What can hang from each mark:
saleg: bomu bubi zitig
bomu: saleg
nosud: rivan saleg
bubi: bomu nosud zitig
zitig: lozosi nosud rivan

Known rows, with every way that one mark hangs from another:
{bomu {saleg {bubi nosud zitig}}}: [-3.16  1.08 -4.47  1.18  1.41 -1.22 -0.98  2.96 -1.27  3.22 -0.19 -1.53
 -2.52  0.32 -2.22 -0.27]
{nosud rivan {saleg zitig}}: [ 0.38 -1.28 -0.73  0.63 -1.11 -0.55 -2.86  1.13  0.24 -1.68 -1.08  0.04
  1.17  2.19 -2.20  0.98]
{saleg bomu {bubi nosud}}: [-0.41 -1.02 -4.67  0.71 -0.87 -1.81 -4.27  2.78 -0.61  3.33  0.19 -1.57
 -0.25 -0.54 -0.15 -0.21]
{saleg bomu}: [ 0.84 -0.78 -1.03  0.15 -0.52 -0.62 -2.40  1.04 -0.13  0.18  1.12  0.13
  0.28 -0.04  0.00 -0.19]
{bubi {nosud saleg}}: [-0.30 -1.40 -2.15  0.79 -0.38 -1.27 -1.15  1.62  0.24  2.03 -1.52 -1.46
  0.07  0.56 -1.86  0.01]
{saleg bomu {zitig rivan}}: [ 3.04  0.69 -1.43  1.19 -0.16  0.15 -3.44  1.73 -0.52 -3.31  1.20  1.49
 -0.95  1.09  0.86 -1.63]
{saleg bomu bubi}: [-0.03 -0.65 -2.89  0.28 -1.07 -1.50 -4.34  2.00 -0.55  1.62  0.75 -0.68
  0.12 -0.27  0.48  0.24]
{nosud {saleg bomu {bubi {zitig rivan}}}}: [ 0.43 -1.17 -3.08  1.18 -1.14 -1.58 -4.38  2.58  0.32  0.22 -1.20 -0.37
 -0.48  1.73 -1.22 -0.05]
{saleg {zitig lozosi nosud}}: [ 2.14  2.65 -0.63  2.36 -0.14 -0.90 -0.01  1.32 -1.26 -3.73  1.72  2.11
 -0.67  2.23  0.21 -1.83]
{bomu saleg}: [-1.47  0.53 -1.07  0.23  1.48 -0.55  0.14  0.91 -1.12  0.44  1.17  0.34
 -1.10  0.50 -1.27 -0.22]
{saleg bomu {bubi nosud} zitig}: [ 0.68  0.75 -4.81  1.73 -0.76 -1.55 -5.49  3.97 -1.30  1.42  0.78 -1.39
 -1.21 -0.18  0.04 -0.61]
{bubi bomu {nosud rivan}}: [-1.35 -3.82 -4.32  0.59  0.47 -1.73 -0.50  0.77  0.44  2.90 -2.41 -0.45
  1.50  1.19 -0.58  0.02]
{saleg {bubi {nosud rivan}}}: [-1.81 -1.67 -4.05 -0.13 -0.86 -1.07 -2.28  1.16  0.02  3.10 -1.49 -1.31
  0.56  0.18 -0.88  0.57]
{bubi {nosud rivan saleg} {zitig lozosi}}: [-0.74 -1.69 -2.88  0.87 -1.06 -2.01  0.78  1.58  0.59  0.51 -2.40 -0.86
  0.60  2.74 -3.22 -0.07]
{bomu {saleg bubi {zitig lozosi {nosud rivan}}}}: [-0.83  1.77 -3.66  1.87  0.48 -2.00 -2.03  2.46 -2.23 -1.69  1.86  1.86
 -0.86  2.92 -1.34 -0.96]

Rows:
[ 1.02  1.10 -2.99  1.31 -0.97 -1.20 -5.51  3.22 -1.21 -0.32  1.40 -0.45
 -0.80  0.10  0.62 -0.14] => {saleg bomu bubi zitig}
[ 2.96  1.88 -1.62  2.49 -0.63 -1.48 -2.38  2.36 -1.47 -3.58  2.84  2.30
 -0.37  2.15  0.19 -2.03] => {saleg bomu {zitig lozosi nosud}}
[ 3.24  2.30 -0.96  2.30  0.18 -0.49  0.17  0.84 -0.99 -5.29  1.16  3.36
 -1.03  3.01  0.88 -2.90] => {saleg {zitig lozosi nosud rivan}}
[-1.17 -1.30 -5.71  1.74  0.87 -1.71 -1.06  2.26  0.12  2.60 -3.08 -0.78
 -1.30  1.22  0.31 -1.10] => {saleg {bubi bomu nosud {zitig rivan}}}
[-1.64  1.88 -4.43  1.63  1.24 -1.36 -2.65  3.56 -2.05  1.53  0.89 -1.10
 -2.52  0.40 -1.18 -0.54] => {bomu {saleg {bubi nosud} zitig}}
[ 0.65  1.33 -2.85  1.77 -1.11 -1.57 -2.37  1.71 -1.20 -2.34  0.82  1.72
  0.29  2.67 -0.16 -0.82] => {saleg bubi {zitig lozosi {nosud rivan}}}
[ 2.36  1.92 -0.76  2.18  0.66  1.03 -1.36  0.61 -0.53 -3.98  0.93  2.74
 -1.37  1.95  0.18 -2.26] => {saleg {zitig nosud rivan}}
[ 1.89 -1.78 -4.57  2.56  0.26 -3.39 -0.77  2.85 -0.40 -0.86 -2.46  0.40
  0.04  3.17  0.32 -1.76] => {bubi bomu {nosud {saleg {zitig lozosi rivan}}}}
[ 4.09  1.50 -1.90  2.41 -0.36 -1.06 -2.28  1.86 -1.17 -5.14  2.28  3.51
 -0.73  2.95  0.88 -3.11] => {saleg bomu {zitig lozosi nosud rivan}}
[ 1.97 -1.63 -1.81  0.89 -2.07 -2.39 -3.59  2.25 -0.35 -2.77  0.23  0.77
  1.81  3.10 -1.60  0.19] => {nosud rivan {saleg bomu {zitig lozosi}}}
[ 1.11  0.32 -1.53  2.35 -0.79 -1.87 -0.85  1.99 -0.15 -1.65  0.53  1.28
 -0.16  3.00 -2.18 -1.19] => {bubi {zitig lozosi {nosud {saleg bomu}}}}
[-0.29  2.00 -3.11  1.21  1.31 -0.68 -2.50  2.40 -1.85 -1.37  0.91  0.86
 -2.44  1.31 -0.05 -1.02] => {bomu {saleg bubi {zitig rivan}}}
[-1.44 -3.20 -4.12  1.03 -1.24 -3.59 -1.74  1.96  0.39  1.02 -3.17 -0.39
  1.82  3.45 -1.49  1.06] => {nosud rivan {saleg {bubi bomu {zitig lozosi}}}}
[ 1.12 -2.07 -4.38  2.44  0.66 -2.22 -1.97  2.67 -0.06  0.22 -2.67 -0.17
 -0.23  2.33 -0.24 -1.20] => {bubi bomu {nosud {saleg {zitig rivan}}}}
[ 3.66 -0.17 -1.64  1.60 -1.24 -2.23 -2.99  2.52 -0.58 -4.09  0.39  1.43
  0.06  2.92  0.02 -1.44] => {nosud {saleg bomu {zitig lozosi rivan}}}
